What can hang from each mark
zumot: feto
vade: lalok moke
feto: detu lalok zumot
lalok: kavu moke zumot
kavu: detu moke
nitu: detu kavu lalok moke
detu: kavu lalok moke vade zumot

Every row comes from one small tree of marks. Brackets hold a mark, then the marks that hang from it, in alphabetical order. Every link used is in the known rows. Which tree was each row made from?
Known rows
(nitu kavu lalok moke): [ 23  -6  55  16   9 -30 -10 -17  17  38  25  26  24 -17 -15 -16 -33 -30
  10   6  40  54  -8   3  11   2  29  21 -19 -33   7]
(lalok (kavu detu) moke): [  4  13  36  -7 -42 -29  22 -10 -35  -6  -4  29 -29   8 -18  -5  13  27
  30   5   6 -55   3  18   8  -9  -5  10  11  25 -24]
(nitu (detu kavu vade)): [  3   2   5  15 -54 -38 -20 -14 -16   5  -9  18   4  14 -25 -19 -16  14
 -27  19  37   3 -14  15  25   9  26 -20  24 -13  31]
(feto (detu (lalok kavu) vade) zumot): [ -4 -32   6 -14 -28 -15  -1  -4 -22 -74 -24  41  46   7  34 -25 -10  14
  -9   6  44 -31  -5  23  -6 -11  43  22  20  48  36]
(kavu (detu lalok) moke): [  6   5  14 -16  26  19  15 -42 -30  -3 -12  25 -16 -28  19 -39  -1  12
  19   9  45 -41 -12  20 -20   0 -38  23 -18  11 -35]
(detu kavu moke (zumot feto)): [  1 -15   6  34 -82 -57 -53 -42 -38   1 -21   5 -17 -78  -9   0  22  37
   5  10  39  -5 -12  54 -27   5   6   1   6 -18  47]
(feto (lalok (kavu moke)) zumot): [ 15 -20   7 -33 -19 -19   0 -55 -18   0  16  67  16 -20  30  -2  -6  15
   7  19  52 -62 -12  28 -13 -20  32  32  21  13  22]
(lalok kavu moke zumot): [ 13   4  57   4 -44 -56  13  18 -51 -10  -1  -2   7  31  12   8  21  30
  44   7   7 -68   1  33  13 -14   3  19  34  16   9]
(vade moke): [  9  17   9  -3  26  -2  11 -17  -2 -13 -15  11   3 -22   2  -4  11  -6
  -1   5  27 -10   0  -7   2 -10  -1  -5 -16  28  -8]
(vade (lalok (kavu detu) zumot) moke): [ 15  44  59   1 -36 -51  32 -49  -5  55   2  29  25  -1  -6 -32  22  26
   8  22  43 -96   3   7  69 -26   9  38  40  24 -16]
(feto (lalok kavu)): [  5   7   6  13 -37 -21  14 -14  -4  20  19  62  12   2  -4  10   1   6
   5  10  27 -64  -3  14   6 -13  29   8   3  16  -5]
(feto (lalok (kavu detu moke)) zumot): [ 18 -13   3 -32 -23 -13   6 -66 -14  19   6  77   0 -19  23 -18  -6  18
   8  19  50 -78 -12  22   5 -22  21  30  20   1   8]
(kavu (detu (lalok (zumot feto)))): [  6   3   1  16 -41 -20   5 -30 -21  15 -33   2  -8 -20  27 -29  24  25
  12   0  27 -56 -10  18  -2 -11 -22  -3   0 -34 -11]
(detu vade zumot): [ 12  -1  -8  14  12 -18  -9 -29 -24 -25   5   8  22  -4  -7 -25 -22  -1
  -5   8  43 -20  12  25  -5  11  22   6  -3  37  46]
(nitu (detu vade) kavu lalok moke): [ 21 -14  37  16  -4 -39   4 -43  10  26   9  40  39   6 -36 -26 -40 -27
  -8  19  78  58 -13  12  33  17  53  15 -26 -49  17]
(nitu (detu vade) kavu moke): [ 13  -1  18  -2   7 -14  -2 -25  -6  37 -13  32  34  28 -16 -21 -25  -3
  -9  13  66  45  -6   6  15   6  31  -6 -21 -31   2]
(feto (lalok kavu) zumot): [  8 -15  -7 -14 -47 -28   1 -48   5   7   8  55  14 -11  22   4  -7   1
  -5   5  28 -61  -9  17   9 -20  50  19  21   7  26]
(detu (kavu moke) (lalok (zumot feto))): [ 17   2  45  15 -40 -48 -41 -10 -59  -4 -13  -2   0 -39  46 -25  20  39
  20  16  57 -43 -26  42 -42 -16 -41  -1  45 -16  26]
(lalok kavu moke (zumot (feto detu))): [  3 -13  46   2 -48 -32   3  27 -49 -37 -24 -16   4  23  27  32  53  52
  38  17  18 -46   0  31 -12 -23  -9   9  38  -8  20]
(nitu (detu (lalok kavu) vade) moke): [ -2  25  12  -8 -29 -36  29 -21 -47   5 -12  44  44   7 -50 -25  -3  17
  13   7  87  -3 -14  44   6  12  51   0 -14   0  -3]
(nitu (detu (lalok zumot) moke) kavu): [ -6 -38  29  31 -59 -28  -8 -54  -2  28 -47  19  21  13  36 -20   0  13
   5   8  47 -50 -25  32  27   3  29  22 -27 -45 -20]
(lalok (kavu (detu moke vade)) zumot): [  17  -13   26   23  -74  -68   21  -13  -64   26  -20   62   40    6
   -7  -33   22   42   22   17   20 -102    6   46   49   -1   27    7
   -1   -1    5]
(feto (lalok kavu moke) zumot): [  4 -25   5 -18 -50 -29  11 -60 -12 -29   7  43  -5 -23  33  10  -6   1
  22  -2  30 -67 -10  30  -9 -21  36  23  11  26  24]
(nitu detu): [-10   4  -8  -3 -16   6  10 -28  16  14 -16  -7  -9  28 -22   9   3   9
 -16   7  26  10 -11   1  23   8  22   4  -1 -39  -9]
(feto (detu kavu zumot) lalok): [ -3   4  17  32 -17   5 -37 -23   9  -9   0  14 -11   6  20   4 -16 -12
 -10  17  55 -22 -11  21   4 -16  16  31  19  19  52]
(feto detu): [-12 -11   8  -3  23  33   1  24   9 -27 -16 -11   6  26  11  12   7   2
  -3   9   7  11   1  -6   7  -6  -5  16   3   5   6]
(vade (lalok zumot) moke): [  9  23  39   1   6 -31  25 -52   7  21   2 -11  30 -14  28 -20  12   0
   6  12  42 -60  -2   3  45 -19  -7  37  25  17   5]
(feto detu (lalok moke) zumot): [-13 -51 -13 -22   6  30   7 -51   9 -72 -19  -2 -12 -12  70  17  -5 -20
  17  -1  37 -20 -14  14  -8 -23   7  39 -10  10  39]
(vade (lalok (kavu detu)) moke): [  6  43  43  -8 -22 -32  37 -58   6  39   8  47  12 -21 -28 -28  15  22
  -4  17  41 -68   4  -2  47 -18   9  33  20  42 -33]
(detu kavu (lalok moke) vade): [  2 -10  26  25 -43 -50 -17 -16 -65 -68  -5  17  -2 -40  30 -40 -19   2
  18  -1  39 -37 -14  44 -33   0 -10 -13  -2  55  27]
(vade lalok moke): [ -2  26  21 -10  17  -9  26 -58  19   8  11   3  17 -39   4 -16   7  -4
  -5   8  38 -24   1  -5  25 -11  -6  30   1  36 -10]
(detu lalok): [ -9   2   1  10  -5  -2   5 -16  -6 -19  -8   5   4 -17  17 -19  -5  -5
   6 -10  20 -21 -10  16 -18   1   1   6 -17  17 -12]

Write each row's tree
[ 10   1  22  -2 -35 -42  27 -10 -55 -25  -3  48  -7   2 -20 -21   7  28
  28   9  18 -69  10  25   8  -3   1  -1   1  42  -7] : (lalok (kavu (detu vade)) moke)
[  10   -6   35   17  -80  -56   12   -9  -44   48  -22   41   18   10
  -12  -18   31   44   26   13    5 -101    1   39   50   -6   20   21
    8  -17  -13] : (lalok (kavu (detu moke)) zumot)
[ 16   4   7  -2  40   2   5 -66 -53 -28  -9  34   2 -27   8 -63 -21  14
  18  16  85 -56  -1  41 -29   9 -19  28 -20  44  11] : (kavu (detu lalok vade zumot) moke)
[  7  14  48  35 -64 -57 -37   6 -32  10 -12  -1   7  -1  35 -32  -8   8
   3   0  21 -52 -21  30   7 -13  -4   1  36   2  22] : (detu kavu (lalok zumot))
[ 13  -9  44  33 -54 -73 -19 -11 -77 -52 -11  -1  14 -22  51 -46 -11   5
  25   0  41 -70 -15  53 -11  -7 -11 -10  15  38  41] : (detu kavu (lalok moke zumot) vade)
[  6 -22 -16  23 -23 -21   5 -65 -38  -9 -25  33   9 -38 -15 -41  -6  12
   9   7  42 -50   6  43  17  18  15  15 -44  16  18] : (kavu (detu moke vade zumot))
[ -4 -10   8  -1   2 -23  26 -49 -25 -44  20  -2  18 -32  16 -22 -11  -3
  16   3  34 -24   4  21   7   5 -10  23   0  43  17] : (detu (vade (lalok moke)))
[ -5  16  30  12 -67 -37  14 -15 -17  24 -22  10  19  47 -15  -8  12  29
   0   9  44 -62 -17  32  30  -3  42  19  24 -21 -11] : (nitu (detu (lalok kavu zumot)))
[  7 -10  28  18 -51 -28 -37  29 -21  -2 -27 -27   5   8  38  10  36  35
   0  21  16  -1 -10  10   2 -22 -20  -4  48 -43  44] : (lalok (zumot (feto (detu kavu))))
[  4 -23 -33  13  26  19  14 -33 -14 -62 -26  37  16 -47  32  10  31   4
  -5  20  65 -20  -2   5 -24 -16  -8 -22 -34   9  26] : (zumot (feto (detu (vade moke)) lalok))
[  6 -28 -34  22 -36 -24  -2 -75 -47  -8 -32  30   0 -68 -12 -30  19  31
  12  10  48 -35   4  45 -12  14   3  -3 -39 -10  25] : (kavu (detu moke vade (zumot feto)))
[ 26  10  60 -12 -15 -43   2  23 -48  25   6  23  27  31   6  -3  20  44
  27  26  33 -68  -1  28   6 -12   1  23  48   7   8] : (lalok (kavu moke) zumot)
[ -8  16  28   9 -60 -41  15 -73  -4  48  13  37  11 -25 -35 -26   9  31
   7  14  38 -66   4  39  42   1  25  64  17  22 -10] : (vade (lalok (kavu (detu moke zumot))))
[ 18  23  46   1  -2 -26 -50 -21 -33   7  15  -3 -17 -14  -1 -17 -17  17
   5  21  53 -13 -10  32 -24  -3 -11  22  46  26  41] : (detu (kavu moke) zumot)
[ -5   6  40  19 -45 -36 -21  -8 -37 -43  -8  -4 -26 -34  27 -19 -10   1
  24 -11  23 -28 -22  36 -31  -8 -17   1  13  34   4] : (detu kavu (lalok moke))
[ 10   2 -26  20 -17 -18  -2 -70 -32 -23 -26  18  -3 -46   4 -47   0  19
   1   2  63 -40   2  32 -27   5  -5  -3 -20  14  20] : (kavu (detu lalok vade (zumot feto)))
[ -9 -11   7  27 -77 -50  -8 -53 -44 -18 -22  33  11 -71 -13  -4  33  46
  23   1  63 -59 -11  70 -42   8  32  21 -16  17   8] : (detu (lalok kavu) moke (zumot feto))
[ 21  21  27 -16 -19 -25  -6 -31 -39  26  -1  39 -18 -14 -29 -11  26  58
  13  28  53 -46   2  28 -24  -7  -8  18  34   7  -1] : (lalok (kavu (detu (zumot feto)) moke))
[-20 -34   5  24 -61 -15 -30 -11 -33 -42 -43   6  -3 -62  27   2  39  34
   7   8  37   1 -25  37 -36  -4 -13   1 -10 -17  13] : (zumot (feto (detu kavu lalok moke)))
[ 14  13  48 -15 -39 -49   8 -24 -30  30  23   8  32 -14  12  -1  37  60
  17  29  51 -54  -5  30   6 -16 -14  43  71 -13   9] : (vade (lalok (kavu moke) (zumot feto)))
[ 10  21   5  19 -39 -18   7 -50  -2  38  13  60  -9   6 -18  -9  -6  11
   4  11  45 -84   2  25  22 -11  31  22   2  18   1] : (feto (lalok (kavu (detu zumot))))
[  3  -7   9  11 -39 -21  12 -40 -40 -19 -37 -17 -24 -29  41 -26  29  22
  35  -7  27 -57 -11  29 -15 -13 -39   5  -9 -23  -9] : (kavu (detu (lalok moke (zumot feto))))
[ -7 -23  28   3  16  -4  24 -15 -20 -54  -2 -23  35  16  41 -11   3   4
  19  16  34 -27   5  18  25  -6 -13  45  17  28  36] : (feto (detu (vade (lalok moke zumot))))
[-23 -16  20  -2  22  33  16   3 -14 -79 -27 -16  -9   1  39   1   5  -7
  27  -3  27  -9 -10  18 -23  -7 -20  28 -19  33  -9] : (feto (detu (lalok moke)))
[-14 -15  18  19 -62 -39  14 -13 -42 -15 -16  54  23 -40  -9 -12  21  25
  26  -2  29 -68 -11  53  -9   7  35  20 -29  30 -28] : (detu (lalok kavu) moke)
[  0  30  19   3 -61 -38   4 -61   7  47  18  18   1 -22 -29 -16  19  41
  -6  16  39 -45   5  20  19  -9  11  41  51   6   2] : (vade (lalok (kavu (detu (zumot feto)))))
[  0 -16  44  27 -33  -9 -16   1 -21 -30 -10  -8 -13  15  63  13   3  -3
  26  16  37 -56 -16  26  15 -27 -19  26  18   2  41] : (feto (detu kavu) (lalok moke zumot))
[ 14  12  53  -3 -18 -39   7   5 -52   1  -1  30  31  11  24 -20  11  34
  30  17  47 -84 -11  41 -12 -10   1  28  28  25  -7] : (detu (lalok (kavu moke) zumot))
[  8  -3  16   4 -18 -31  31 -64 -29  -2   1  -2  12  -9  24 -43  -3   9
  22   8  29 -68   5  20  42  -3 -22  26   7   8  11] : (kavu (detu (vade (lalok moke zumot))))
[  2 -40  17  41 -84 -70  -5 -58 -21 -11  -1  36  14 -40 -52 -25 -15  -1
 -15  23  58 -10 -26  50  47  28  56  12 -17 -42  36] : (nitu (detu kavu moke vade) lalok)
[ -3   7 -10  19 -18 -11 -20 -52 -10 -24 -17 -15  -6 -45  12 -11   9  16
   3  -6  55 -13  -8  34 -51   0   2   9  -2   6  20] : (detu lalok (zumot feto))
[ 18  16  15   8   4 -32  33 -63 -15  14 -12  23  28 -19  14 -56   4   6
   1  16  45 -70   8   5  55 -11 -10  17   4  21   6] : (kavu (detu (vade (lalok zumot) moke)))
[-16 -33  -2 -22  -1  22  -7 -20  11 -58 -35  -7  16  -4  51 -13  -8  -6
  -7  -4  28   4 -17   9  -9 -12  21  34   5  13  25] : (feto (detu lalok) zumot)
[ -4 -32   2  -1 -41   4 -35 -30  17 -19 -12  22  -1  -9  53   1 -18 -12
 -19  11  34 -19 -21   8  12 -28  25  24  34  -2  57] : (feto (detu kavu) lalok zumot)
[ 23  13  22  21 -16 -49 -19  -9 -37 -22  -9  36  17 -32   0 -34 -10   5
 -12  16  35 -21  -2  10   3  -8   4 -35  11  49  33] : (detu kavu (vade moke))
[ 28 -31  58  10  27 -15 -16 -28  12   7  30  36   7 -14  16 -20 -28 -14
   0  26  38   5 -10   4  -2   0   2  34  -1 -13  -3] : (nitu (kavu moke) lalok)
[ 10 -19  16   6 -25 -31   0 -11 -38 -30 -20 -42 -10 -16  39  16  40  29
  36   0  14 -30  -5  26 -24 -13 -34  -4  14 -31  21] : (lalok moke (zumot feto))
[  1  -2  56  -7   4   1   7  28 -39 -28 -17  14  31  37  31  -7  22  31
  25  22  50 -56 -10  31  -1 -17  -1  42  29  27   0] : (feto (detu (lalok (kavu moke) zumot)))
[  8  36  48 -18  -8 -25  12 -62  -9  45  30  32   6  -6 -25 -29   1  35
   9  26  57 -59   4  26  25  -5  -2  66  50  32  -5] : (vade (lalok (kavu (detu zumot) moke)))
